What can hang from each mark:
U: Q X
X: U
P: C U
C: B P
Q: B U Y
Y: Q
B: C

Every row comes from one small tree of marks. The marks that hang from a mark follow it in brackets, in alphabetical order. Every link used is in the known rows. Which tree was each row made from?
Known rows:
Q{B Y}: [-0.65 -1.65  0.16  0.91  0.49  0.03  1.67  1.61  1.46 -2.19  1.61  0.22
 -1.23  0.49 -2.42 -0.67  0.53  0.73  0.46  0.95  0.63  1.03  2.06 -1.45
  0.04  3.93  4.05 -1.78 -0.84  2.13]
B{C{P{U{Q}}}}: [-4.06 -0.60  1.06  0.60  1.20 -3.23  0.79  3.89  0.20 -2.90  1.52  2.68
  2.22 -2.99 -1.50 -0.80  4.05 -2.10  2.31  1.82 -2.25  0.26  2.47  0.04
  3.28  2.65  1.93  1.56 -2.92  4.00]
P{U{Q{B{C}} X}}: [-5.21 -1.16  4.66 -0.92  2.15 -1.69  3.50  3.98  0.32 -3.21  1.60  3.66
 -0.53 -1.97  0.49 -1.39  2.68 -1.26  0.84 -0.42 -1.79  0.17  3.25  0.34
  2.15  4.41  2.25  3.55 -5.62  5.09]
X{U{Q{B{C} Y}}}: [-2.68 -2.85  2.07 -0.78  0.64  0.05  2.10  4.22 -0.71 -4.29  2.13  2.60
 -0.08  0.25 -0.57 -2.59  2.14  0.00  1.57  2.55  0.83  0.89  2.60 -2.02
  2.18  6.56  5.16 -0.23  0.13  4.64]
X{U{Q{B{C{P}} Y}}}: [-2.05 -2.60  0.36 -0.75 -0.74 -0.07  1.77  5.35 -0.29 -4.67  1.58  1.96
  1.63 -1.07 -1.29 -3.31  3.45 -0.27  3.08  2.09  1.32 -0.03  2.50 -2.28
  1.98  6.65  6.39 -0.72 -1.24  4.75]
Q{U}: [-1.03 -1.03  0.71  2.84  0.48 -1.49 -0.34  0.26 -0.82  0.03  2.17  1.22
  1.16  0.64 -1.80  2.21 -0.58  0.30 -0.29 -1.71  0.55  3.23  1.55  0.17
  1.44  0.39  0.99 -1.20  1.02  1.23]
C{B P{U{Q{Y} X}}}: [-3.51 -1.10  1.23  0.83 -1.58 -5.12  2.31  5.42  1.35 -4.59  0.02  1.33
  2.84 -1.41 -3.51 -1.18  3.73 -0.82  2.04  1.45 -1.26 -1.35  1.27 -0.02
  0.09  4.53  5.47  0.91 -7.16  3.56]
Y{Q{U}}: [-1.97 -0.77  2.21  4.61  0.96 -1.08  1.09 -0.79  0.06 -0.25  1.70  0.93
 -1.37 -0.87 -2.28  0.61  0.51  0.91 -1.10 -0.86  1.46  2.69  1.25  1.30
  2.11 -0.35  0.36 -0.97  1.92  0.96]
P{C{B}}: [-2.35 -0.55 -1.58  3.51  0.11 -1.92  0.68  2.28  1.29 -2.66  3.89 -1.27
  2.14 -1.07 -0.07  0.94  1.20 -2.12 -2.46  0.84 -2.97  0.58  0.59  2.50
  2.55  0.84  1.70  0.42 -3.40  0.23]
U{Q{B{C}} X}: [-4.72 -1.74  5.30 -1.58  0.85 -1.14  2.46  3.59  1.08 -2.36  1.79  2.40
 -0.68 -2.31  1.67 -1.76  1.57 -1.42 -0.06  0.26 -1.62 -0.44  1.05 -1.05
  1.27  4.54  2.20  3.79 -4.87  3.31]
C{B P{U{X}}}: [-2.09  0.51 -0.21  1.95 -1.39 -3.23  2.18  5.11  1.20 -2.25  1.33  0.35
  3.31 -0.84 -2.66  0.43  2.71 -1.85  0.29 -2.13 -1.35 -1.24  1.75  1.47
  1.74  1.61  2.99  0.14 -6.84  3.14]
U{Q{B Y}}: [-2.16 -2.47  1.95  1.18  0.13 -1.33  2.22  1.95  2.09 -3.34  0.95  0.99
 -1.84 -1.62 -2.54 -1.33  1.58  0.64  1.12  3.05  0.11  0.78  1.11 -2.47
 -0.66  5.39  4.49  0.14 -1.62  3.13]
U{X}: [-1.97 -1.13  3.00  0.14 -0.40 -1.39  0.58  1.65  0.23  0.52  1.26  1.06
  1.30 -0.52 -0.20  2.50  0.26 -1.21 -1.49 -1.24 -1.44  0.71  0.07  0.21
  0.86  1.12  1.30  1.59 -3.04  0.30]
B{C{P{U{Q X}}}}: [-4.93 -0.19  3.32 -0.99  0.39 -3.80  1.51  4.43  0.00 -2.57  1.04  3.47
  3.09 -3.07 -0.10 -0.24  4.09 -2.44  1.79  0.28 -2.39 -0.65  2.29  0.50
  2.44  3.31  2.26  3.42 -5.49  3.28]
Q{B{C{P}} U{X} Y}: [-2.97 -0.34  2.16 -1.63 -0.27 -1.07  0.50  3.23 -0.57 -3.31  1.93  2.42
  2.64  0.60 -0.33 -2.28  0.92  0.87  2.13 -2.88  3.24  0.26  3.98 -0.37
  0.68  5.62  5.42 -0.41 -3.96  2.00]
U{Q}: [-1.99 -1.87  2.03  1.86  0.33 -2.23  1.12  1.53  1.07 -0.59  1.11  0.96
  0.08 -2.34 -1.60  1.08  1.50 -1.17 -0.57  2.71 -2.31  1.46 -0.20 -1.30
  0.96  1.87  1.29  1.85 -0.78  1.96]
U{Q{B{C} Y} X}: [-4.66 -2.07  5.11 -2.74  0.75 -1.45  1.73  3.50  0.96 -3.57  1.34  2.83
 -0.66 -1.49  0.59 -2.50  1.38 -0.11  0.59  1.66 -0.15 -0.55  1.89 -1.44
  0.30  6.84  4.06  2.76 -4.35  2.67]

Write each row's tree:
[-3.24 -0.69  2.43  1.27 -0.19 -2.15  3.91  3.74  1.66 -3.04  0.32  1.75
  0.48 -3.36 -2.03 -0.39  3.99 -1.21  1.81 -1.03 -1.31 -1.20  1.85  0.12
  0.20  4.52  4.18  2.16 -7.08  5.29] : C{P{U{Q{B} X}}}
[-3.39 -1.17  2.03  0.13 -0.65 -2.63  3.43  4.07  1.92 -4.08 -0.03  1.96
  0.64 -1.88 -3.05 -1.17  3.74  0.24  3.12  0.53 -0.05 -0.90  2.82 -0.51
 -0.53  6.18  6.17  1.29 -6.43  4.97] : C{P{U{Q{B Y} X}}}
[-2.83  0.19 -1.87  4.13  1.22 -2.68  2.21  2.85  0.66 -3.19  3.65 -0.28
  1.95 -0.70 -0.97  1.50  2.54 -1.94 -1.24  0.41 -3.54  1.11  2.67  3.78
  3.51  0.40  1.77  0.16 -3.86  2.07] : P{C{B} U}
[-3.21 -2.61  4.24 -1.24 -0.78 -3.36  0.55  2.17  0.92 -1.74  0.22  1.91
  0.82 -1.44 -1.35  0.96  1.42 -0.12  0.07  2.53 -1.25  0.59 -0.19 -0.98
 -1.00  4.53  3.42  2.47 -3.17  0.50] : U{Q{Y} X}
[-3.72  0.05  3.55  1.32  0.64 -0.49  2.56  2.07  0.86 -2.39  1.87  2.05
 -0.06 -1.57  0.41 -3.03  1.82  0.33  0.24 -3.46  2.57 -0.28  2.65  1.48
  2.01  3.01  2.89  0.91 -4.10  2.67] : Y{Q{B{C{P}} U{X}}}
[-5.41 -1.50  4.55 -2.14  1.91 -2.15  2.95  4.40  0.34 -4.30  1.15  3.59
 -0.41 -0.85 -0.59 -2.03  2.41 -0.09  1.83  1.05 -0.81  0.37  3.74 -0.08
  1.28  6.22  4.39  2.36 -5.11  4.42] : P{U{Q{B{C} Y} X}}
[-5.35 -1.34  2.38  0.50  1.22 -2.39  3.78  2.34  1.28 -5.08  2.02  1.88
 -0.03 -1.92 -0.48  0.20  3.77 -0.41  1.14  1.59 -2.25  0.63  3.44  2.39
  0.30  6.04  4.87  3.09 -6.36  3.16] : P{C U{Q{B Y} X}}
[-2.07  0.25  0.60  0.68 -0.51 -2.75  1.27  3.04  0.43 -0.53  0.76  1.40
  3.15 -1.69 -2.07  1.70  2.97 -1.60  1.07 -2.03 -1.34 -0.02  1.88  1.31
  1.42  1.22  2.38  0.97 -4.88  1.95] : C{P{U{X}}}
[-4.51 -1.03 -0.79  4.39  1.17 -4.00  2.80  3.08  1.25 -4.56  3.08  0.28
  1.18 -2.44 -1.22  0.70  3.66 -2.24 -0.64  2.58 -4.26  0.89  1.98  3.06
  2.76  2.03  2.14  1.83 -4.93  3.58] : P{C{B} U{Q}}
[-3.79  0.47  2.58  1.18  1.72 -0.93  3.93  3.25  1.39 -3.04  1.55  2.11
 -0.81 -2.83 -0.27 -2.78  3.84 -0.70  0.74 -1.72  0.27 -1.47  3.38  2.29
  3.26  2.64  2.77  1.27 -5.80  4.27] : Y{Q{B{C{P{U{X}}}}}}
[-4.32 -1.58  0.19  2.30  2.09 -2.20  3.32  1.59  1.39 -5.43  2.52  1.39
 -0.70 -2.12 -1.83 -0.32  3.75  0.16  1.72  3.40 -2.25  1.59  3.68  1.92
  1.17  5.04  5.07  1.10 -3.49  4.13] : P{C U{Q{B Y}}}
[-5.63 -1.30  1.59  1.20  0.25 -4.75  2.41  3.79  1.04 -5.10  2.01  1.11
  1.95 -1.31 -0.88  0.36  3.43 -1.19 -0.04  2.38 -3.32  0.19  2.25  3.15
  1.18  4.35  4.06  2.67 -6.94  2.26] : P{C{B} U{Q{Y} X}}
[-2.36 -0.07 -0.80 -0.31  1.58 -0.93  1.57  3.98  0.45 -4.13  2.01  1.98
  0.92 -0.33 -2.43 -2.40  3.04  0.16  3.23  0.38  0.88  0.08  4.91 -0.30
  2.45  4.67  5.08 -1.70 -3.19  4.12] : Q{B{C{P{U}}} Y}
[-4.21  0.14 -0.01  2.57  0.51 -2.92  2.28  3.45  0.46 -3.04  3.39  0.22
  2.76 -0.75  0.10  1.79  2.44 -2.39 -1.67 -1.40 -3.40  0.11  2.37  4.44
  2.57  1.30  2.11  2.08 -6.61  1.77] : P{C{B} U{X}}
[-1.72 -0.83  1.81  4.96  1.78  0.31  3.05 -0.48  1.06 -1.26  1.84  0.79
 -3.26 -0.82 -2.21 -0.97  0.52  1.42 -0.67 -1.93  2.23  2.11  1.90  0.89
  1.42  1.23  1.75 -1.48  0.35  3.18] : Y{Q{B U}}
[-2.83 -0.86  4.52  3.08  0.41 -1.69  1.28 -0.46  0.15 -0.02  1.07  1.60
 -0.58 -0.96 -0.90  1.02  0.32  0.63 -1.77 -2.36  1.17  1.94  0.88  2.12
  1.24  0.30  0.52  0.70 -0.85  0.55] : Y{Q{U{X}}}
[-5.32 -1.04  2.52  1.98  1.69 -1.83  4.44  2.11  1.34 -4.07  2.50  1.70
 -0.18 -2.92  0.77  0.63  3.90 -1.50 -0.14 -0.17 -3.41  0.37  2.94  3.06
  1.06  4.22  3.07  3.85 -6.69  3.96] : P{C U{Q{B} X}}
[-1.92 -0.07 -0.11  1.53  0.53 -0.12  0.62  2.65 -0.21 -2.25  2.87  1.73
  1.32 -0.28 -0.55 -1.95  1.03 -0.22  1.45 -2.84  2.22  0.95  3.35 -0.77
  2.41  2.87  3.28 -1.40 -1.97  3.25] : Q{B{C{P}} U}
[-1.14  0.25 -2.52  3.76 -0.48 -2.78  1.79  4.47  1.29 -2.72  1.64 -0.16
  2.38 -0.72 -3.73 -0.08  2.83 -1.60  0.83 -0.47 -1.30 -0.46  1.90  0.71
  2.46  0.68  3.02 -1.38 -4.16  3.37] : C{B P{U}}
[-2.35 -1.07  2.83  0.39 -0.73 -2.58 -0.36  0.81 -0.99 -0.85  1.14  1.87
  2.09  1.54 -1.64  1.78 -0.50  1.25 -0.11 -1.69  1.61  2.49  2.00  0.41
 -0.45  2.78  3.07 -0.43 -1.27 -0.39] : Q{U{X} Y}
[-3.14 -0.56  2.90  2.99  2.71  0.71  2.28  0.59  0.21 -2.24  2.81  1.88
 -2.73 -0.68 -0.21 -2.62  0.54  0.99 -0.72 -1.79  2.19  1.75  3.30  1.24
  3.16  1.58  1.21 -0.89  0.19  2.97] : Y{Q{B{C} U}}
[-4.21 -0.39  5.26  1.18  1.71  0.24  2.77  1.13  0.32 -1.97  2.36  2.35
 -1.72 -0.80  1.13 -2.02 -0.04  0.70 -1.23 -2.98  2.26  0.99  2.74  1.75
  2.15  2.74  1.29  1.22 -2.77  2.41] : Y{Q{B{C} U{X}}}
[-2.49  0.29 -0.51  0.57  1.22 -2.16  0.24  3.38 -0.32 -2.06  2.38  2.03
  2.69 -1.26 -1.39  0.22  2.98 -1.82  1.93 -0.05 -1.32  0.32  3.71  0.98
  4.04  1.03  2.02 -0.26 -1.97  2.86] : B{C{P{U}}}
[-2.32 -0.95  0.12  2.78  0.61 -1.75  3.57  3.27  2.00 -3.57  1.00  1.29
 -0.25 -3.20 -3.40 -1.09  4.09 -0.98  2.65  0.79 -1.04 -0.10  2.26 -0.70
  0.92  3.44  3.79  0.41 -4.36  6.18] : C{P{U{Q{B}}}}
[-2.62 -0.69  4.22  3.32  0.98 -0.32  3.57  0.16  0.86 -0.96  1.51  1.22
 -2.20 -0.96 -0.89 -0.53  0.38  1.19 -1.41 -3.25  1.91  1.07  1.68  1.67
  0.70  2.05  1.98  0.63 -2.44  2.47] : Y{Q{B U{X}}}
[-5.63 -0.98  2.70  1.30  1.20 -3.45  2.17  1.71  0.24 -2.47  2.19  2.15
  2.34 -3.18  0.54  2.41  3.82 -2.11 -0.30  0.84 -4.74  1.19  2.10  3.61
  1.69  2.76  1.89  4.37 -5.22  1.73] : P{C U{Q X}}
